What can hang from each mark:
zubi: bunaki reseg
mavaso: faluv
kereg: lide
pina: mavaso pifaz zubi
pifaz: pina ponaf
ponaf: pifaz
faluv: kereg
reseg: figonu zubi

Known rows, with every way that one mark hangs from another:
pina{mavaso pifaz{ponaf} zubi{bunaki reseg{figonu}}}: [-1.215 -0.864  1.226 -0.622  0.157 -1.493  0.125 -3.633 -0.493 -2.565
  2.176  2.317  2.365  1.481 -0.426  2.865]
ponaf{pifaz{pina{mavaso zubi}}}: [ 1.225  0.582 -0.370  0.171 -0.227 -0.203 -0.022 -0.788  1.403  1.369
 -0.675  0.880 -0.634  0.031  1.371 -0.003]
pifaz{pina{mavaso{faluv{kereg}} zubi{bunaki reseg}} ponaf}: [ 1.673 -1.125 -0.472  0.168 -0.640  1.797  0.093 -2.609  0.724 -3.274
  0.635  2.677  1.251 -0.267 -2.154 -1.032]
mavaso{faluv{kereg}}: [-1.112  3.110 -0.141  1.875  1.103  0.452 -1.298  4.192 -3.078  2.479
 -0.486 -1.531 -3.334 -0.541  0.433 -2.248]
ponaf{pifaz{pina{mavaso zubi{bunaki reseg{figonu}}}}}: [ 0.866  0.338 -0.642 -0.007 -0.242  0.639 -0.018 -1.107  2.304  0.338
 -1.617  0.890  0.169  1.201  1.051  1.557]
zubi{bunaki reseg}: [-3.070 -0.524 -0.483 -0.667  0.729  3.880 -1.612  4.238  0.467 -1.167
 -1.075 -2.152  0.728  1.699 -0.308  2.520]
mavaso{faluv}: [-1.473  2.832  0.598  1.197  1.369  0.950  0.013  3.692 -2.960  3.126
  0.493 -1.946 -1.862 -0.350 -0.337 -1.808]
pifaz{pina ponaf}: [ 3.175 -2.729 -1.502 -1.866 -1.249  0.623 -0.084  0.055  1.887  0.245
 -0.791 -0.585 -0.170 -1.930 -1.952 -3.243]
kereg{lide}: [-0.916 -1.013  0.001 -0.486 -0.888 -1.712  0.545  3.451 -1.963  3.303
 -1.731 -2.272 -2.626 -0.385  2.179  0.327]
pina{mavaso{faluv{kereg}} pifaz{ponaf} zubi}: [-0.294  1.748  1.631  1.524  0.590 -3.088 -0.206 -2.897 -3.488 -0.419
  3.146  3.363 -0.736 -0.452 -0.063 -0.854]
pina{zubi{bunaki reseg{figonu}}}: [-2.865 -0.418  0.540 -0.632  0.673  1.739 -0.585  0.717 -0.668  0.251
  0.297 -1.618  2.714  1.885 -0.189  3.344]
zubi{bunaki reseg{figonu}}: [-2.525 -0.585 -0.711 -1.137  0.448  2.648 -0.822  3.175  1.215 -0.552
 -1.880 -2.972  1.099  2.130 -0.072  3.076]
reseg{figonu zubi}: [-0.692 -1.375 -1.452 -0.581  0.102 -4.460  1.814  1.943  1.688  2.362
 -2.747 -6.825  0.673  0.521  0.258  0.379]
zubi{reseg}: [-2.229 -0.038  0.868 -1.096  0.604  1.535 -1.321  3.932  0.442  0.709
  0.054 -3.239 -0.349  0.695  0.798  0.747]
faluv{kereg}: [-0.704  0.339 -1.070  0.118  0.022 -1.186 -2.449  4.451 -1.161  1.753
 -1.046 -2.677 -3.290 -1.338  2.025 -1.760]
pina{mavaso}: [-1.364  0.328  0.940 -0.347  0.318 -2.450  0.877  1.943 -1.192  0.731
  2.391 -2.105 -1.318 -1.767  2.239 -1.421]
zubi{bunaki}: [-2.121 -0.569 -1.306 -0.355  0.551  1.894 -0.852  4.019 -1.047  0.824
 -0.722 -2.151 -0.079 -0.043 -0.176  0.694]
pifaz{pina{zubi{reseg}}}: [ 0.019 -0.778  0.398 -0.842 -0.085  1.351 -0.019  0.281  0.504 -0.864
 -0.224 -0.567  1.415 -1.097 -0.856  0.327]

Rows:
[ 2.289 -1.431 -0.923  0.427 -1.144  0.391  0.896 -2.784 -0.302 -2.072
  0.126  3.041  0.369 -0.931 -1.615 -1.444] -> pifaz{pina{mavaso{faluv{kereg{lide}}} zubi{bunaki}} ponaf}
[-0.527  1.549  2.138  1.076  0.741 -2.705  0.715 -3.262 -3.393  0.014
  3.791  3.097  0.307 -0.310 -0.602 -0.540] -> pina{mavaso{faluv} pifaz{ponaf} zubi}
[ 2.206 -1.194  0.127  0.117 -1.109  0.202  0.591 -2.841  0.399 -2.180
  0.523  2.464  0.169 -0.545 -1.164 -1.422] -> pifaz{pina{mavaso{faluv{kereg{lide}}} zubi{reseg}} ponaf}
[-1.322 -1.735 -2.394 -0.366  0.226 -2.824  1.580  2.156  1.684  1.090
 -3.519 -6.055  1.460  1.248 -0.542  1.648] -> reseg{figonu zubi{bunaki}}
[-1.550  1.408  1.223  1.673  0.781 -0.016 -0.939 -2.567 -2.387 -3.165
  2.152  4.142  0.609  1.551 -0.949  1.718] -> pina{mavaso{faluv{kereg}} pifaz{ponaf} zubi{bunaki reseg}}
[ 0.765  1.370 -0.469  0.670  0.073  1.142  0.212 -1.199  1.611  0.498
 -1.562  1.314 -0.026  1.441  0.607  1.315] -> ponaf{pifaz{pina{mavaso{faluv} zubi{bunaki reseg{figonu}}}}}
[ 0.895  0.603 -0.097  0.047 -0.140  0.474 -0.292 -0.719  1.908  0.698
 -0.808  0.926 -0.350  0.622  1.322  0.649] -> ponaf{pifaz{pina{mavaso zubi{reseg}}}}
[ 2.904 -0.986 -0.601 -0.529 -0.828 -0.112  1.194 -1.230  0.849 -0.926
  0.777  0.905 -0.624 -2.055 -1.649 -3.767] -> pifaz{pina{mavaso{faluv}} ponaf}
[ 1.094  1.353 -0.259  1.243 -0.461  0.254 -0.369 -0.630  0.891  0.677
 -1.938  1.875 -1.836  0.975  1.702  0.747] -> ponaf{pifaz{pina{mavaso{faluv{kereg{lide}}} zubi{reseg}}}}
[ 0.795  1.541  0.125  0.775  0.133  0.931 -0.096 -0.715  1.267  0.812
 -0.799  1.360 -0.571  0.879  0.838  0.445] -> ponaf{pifaz{pina{mavaso{faluv} zubi{reseg}}}}
[ 1.304  1.683 -0.557  1.161 -0.039 -0.001 -0.467 -0.554  0.694  1.194
 -1.139  1.515 -1.565  0.145  1.302 -0.381] -> ponaf{pifaz{pina{mavaso{faluv{kereg}} zubi}}}
[ 1.161  0.547 -0.165 -0.182 -0.308 -0.113  0.069 -1.211  2.261  0.970
 -1.216  0.431 -0.200  0.811  1.458  0.906] -> ponaf{pifaz{pina{mavaso zubi{reseg{figonu}}}}}
[ 2.507 -2.420 -0.104 -1.188 -1.131 -0.798  0.988 -3.060  0.958 -1.243
  1.770  1.275  1.370 -1.902 -1.298 -2.311] -> pifaz{pina{mavaso zubi} ponaf}
[-0.922 -0.839  1.398 -1.071  0.341 -0.312 -1.741 -1.249 -0.852  0.276
  1.427  0.929  1.447  1.146 -1.130  1.457] -> pina{pifaz{ponaf} zubi{reseg}}
[ 0.363 -0.480  0.575 -0.388 -0.205 -1.038  1.377 -1.096 -0.393 -1.271
  1.376  0.274  0.941 -2.452  0.215 -0.737] -> pifaz{pina{mavaso zubi}}
[-0.231  0.900  1.303  0.477  0.337  0.659  1.301 -1.028 -0.605 -2.052
  1.277  0.933  1.025 -1.258 -0.457 -0.156] -> pifaz{pina{mavaso{faluv} zubi{reseg}}}
[ 1.869 -1.010  0.542 -0.364 -0.600  0.915  0.894 -2.969  0.771 -2.038
  1.674  1.972  1.404 -0.713 -1.979 -1.724] -> pifaz{pina{mavaso{faluv} zubi{reseg}} ponaf}
